Each row comes from the steps of one walk. Every step used is in the known rows, and no mark comes twice. Write the walk behind each row, first mark first.
In the rows, 128 means zero.
Known rows
Q-F-D: [111 111 148 137 107 132 165 142  86 132 105 143 134  72 185 108 154 103
 147 131 127 127 122 214 126 145 172 138]
H-F-C-U-D: [194 128 141  82 158 124 125 135 137 168  79  46  96 202 187 129 144 148
 125 118 124  93 135  57 145 142 109  81]
C-U-D-F: [139 128 116  83 104  69 123 166 149 160  93 145 127 143 110 162 129 140
 131 131 174  75 163 166 122 176 108 120]
U-D-F: [115 139 123 144  83  81 132 146 103 140  89 146 130  91 127 127 125 117
 125 123 138  98 163 171 129 137 132 136]
R-F: [106 133 116 177 110 141 108 131 153 121 171 141 118 114 131 166 148 146
 110 128 135 132 103 109 117 119 117 128]
Q-F-Y: [ 87  97 130 140 100 152 197 132 116  97 152 144 149 125 142 121 160 125
 121 106  87 104 155 172 110 170 103 121]
Q-F-B: [141  88 173 111 123 141 187 152  95 122 156 145 125 109 177  85 182 100
 120 156 139  88  81 218 126 148 131 142]
M-F-J: [ 68 119  85 171 133 165 107 118 141 104 205 149 127  89 127 154 112 138
 108 178 136 208 105 107 135  85 148 130]
N-D-F-H: [171 144 137 164 108  97 135 138 142 166 121 233 168 114  71 135 127 113
 153 130  80 127 214 174 134  97 117 180]
D-F: [112 126 132 148 112 122 135 116 128  92 135 145 134 133  85 118 153 106
 126 144 121  93 146 136 115 111 105 152]
N-D: [154 167  80 150 137 108 138 112 120 181 122 181 127  59 119 128  89 110
 153 104 143 135 118 124 130 129 129 134]
H-F-C: [175 130 147 133 167 170 134  93 121 120 114  44 100 189 168  91 160 124
 118 127  85 110 115  27 139  91 106 101]
C-U-D: [160 148  87  75 115  91 129 154 151 200 102 138 124 110 124 147 105 153
 122 116 200  88 124 132 118 189 111  90]
B-F-H: [148 132 151 146  88 145 129 121 142 150 156 187 142 177  66 152 147 156
  93 127  71 111 177 163 102 101  85 159]
N-D-F-J: [125 139  89 147 120  85 118 129  90 127 170 203 112  88 120 171  93 109
 163 152 121 168 168 190 147  99 136 168]
R-F-M: [ 98 149 142 202 100 162  66 133 137  65 207 131 109 112 134 180 143 169
 119 121 135 156 125 149 135 126 116 136]
M-F: [ 74 123 112 184 140 165 121 115 171 114 139 135 147  96 109 126 138 124
 107 143 129 154  99  72 121 102 137 129]
C-U: [159 139  92  78 140 129 131 125 173 162 145 137 127 144  87 136 129 146
 122 134 188  84 105  98 104 169  86 101]
J-F: [ 84 112  97 181 143 176 122 136 147  92 149 112 109 119 142 159 165 120
 124 123 145 116 110  80 113 108 121 105]
U-D-N: [121 157  74 125  86 107 164 136 127 161 109 181 104  49 107  94  95 115
 127 106 120 122 105 141 163 131 158 139]
Q-F-C-U-D-N: [141 111 108  83 122 127 150 181 154 174 117 134  83 157 179 106 182 153
 141 130  98  77 120 152 183 164 148 104]
Q-F-R: [127  97 127 152 115 159 117 140  89  56 151 118 137 133 137 119 187 132
 113 150 154 118  53 207 129 134 145 133]
R-F-Q: [135 147 153 116 140 121  99 166 131 145 170 162 136 141 138 157 125 150
 119 133 149 192  93  67  98 109 148 130]
Y-F-D-U: [ 87 121 163 116 159 106  72 119 144 140  65  92 154 145 110  91  80 126
 164 118 132 122 133 175 141 148 150 124]
U-C: [178 164  86  88 114 136 144  95 126 185 127  93 110  93 142  75 141 144
  69 133 131  83 118  54 138 151 114  77]
M-F-D-U-C: [122 118 133 130 166 117  79 115 151 171  59  87 164 112 158  91 104 144
 148 135 133 156 143  89 161 151 183 101]
H-F: [138 127 135 145 132 148 147  91 112  80 112 101 107 148 124 126 144 101
 106 120 102 108  96  63 114 114 113 127]

Which walk is each row?
[129 144 163 169 121 168 105  92  96  22 149  89  99 146 127 140 138 123
 114 114 105 130 119 105 133 121 112 134] -> H-F-M
[146 144  73  65 105  91 151 157 170 179 112 177 104 105  92 132 103 139
 132 114 159  95 110 138 152 172 133 123] -> C-U-D-N
[166 142 174  81 162 128 138 127  88 102 112 121 125 176 130 118 120 104
 114 126 118 167  86  23  95 105 143 129] -> H-F-Q
[ 90 119 145 170 144 146 134 123 145 142 101 125 168  62 151 119 107 106
 142 140 141 197 127 131 126  95 179 147] -> M-F-D
[121 128 148 163 115 122 121 140 126 150 133 132 139  80 172 160 117 129
 143 124 147 175 133 170 122 112 157 144] -> R-F-D
[129 122 110 130 126 149 133  94  82  70 177 114  86 139 141 154 118 115
 105 155 110 160 103 100 128  97 123 128] -> H-F-J
[ 95 114 139 128 104 131 170 105 118 111 156 129 136 176 102 170 110 145
 111  88  79 120 179 161  90 142  68 143] -> B-F-Y
[ 97 150 174  71 155 123 108 150 138 139 130 129 144 156  98 100 102 124
  99 135 127 162  93  81 104 110 141 126] -> Y-F-Q
[124 127 126 147 123  83 171 124 121 130 121 180 163 112 103 152  94 102
 171  94  89 136 217 172 123 133 102 166] -> N-D-F-Y
[139 117 153 120 127 129 182 103 104  84  84 130 107 110 134 106 111  71
 150 115  74 157 111 128 152  90 176 175] -> H-F-D-N
[189 146 117  79 153  96  93 102 108 207  58  83 147 110 154  60  89 145
 159 117 157 110 147 117 154 182 158  84] -> F-D-U-C
[112 127 133 117 172 155 113 172 124 115 148 131 126 146 148 151 141 123
 131 128 160 176 100  38  95  99 152 107] -> J-F-Q
[ 61 130 111 121 118 144 103 118 131 105 195 123 105 120 108 136 100 136
  90 165 119 155 111 161 137 101 120 124] -> Y-F-J
[168 110 149 143 143 155 111  98  88  31 122  66 130 174 116 130 147 114
 106 138 141 140  55 114 121  97 127 139] -> H-F-R
[108 123 134 153 107 122 143 142 146 128 141 169 119  75 141 147 115 115
 155 122 105 182 117 172 156  96 180 177] -> R-F-D-N
[100 107 149 136 109 122 179 114 132  85 145 135 169 153  82 123 130 114
 134 117  93 112 207 154 104 131  77 152] -> D-F-Y
[156 135 126 120 162 106  91 105 111 171  74 118 162 109 120  79  74 128
 196 113 174 131 132 153 132 162 152 116] -> F-D-U
[117 130 156  80 152  96  74 114 140 172  49  61 141 146 139  73  93 141
 131 121 117 104 147 142 162 167 155  95] -> Y-F-D-U-C
[115  94 109 179 155 183  88 143 124  43 158  76 132 144 134 165 168 133
 123 141 184 149  71 128 120  92 136 118] -> J-F-R
[132 113 131  73 101  69 160 164 153 154 101 138 154 158 109 167 110 145
 137 108 151  91 213 177 113 194  86 120] -> C-U-D-F-Y
[169 119 142  89 160 128 115 138 171 148 135  89 124 216 117 113 173 149
 145 157 131  76 170  99 135 124  83 116] -> D-F-C-U
[143 135 134 130 143 154 114 110 122 158 147  82  94 197 147 130 150 161
 116 122  90 104 137 106 126  99  89 117] -> B-F-C
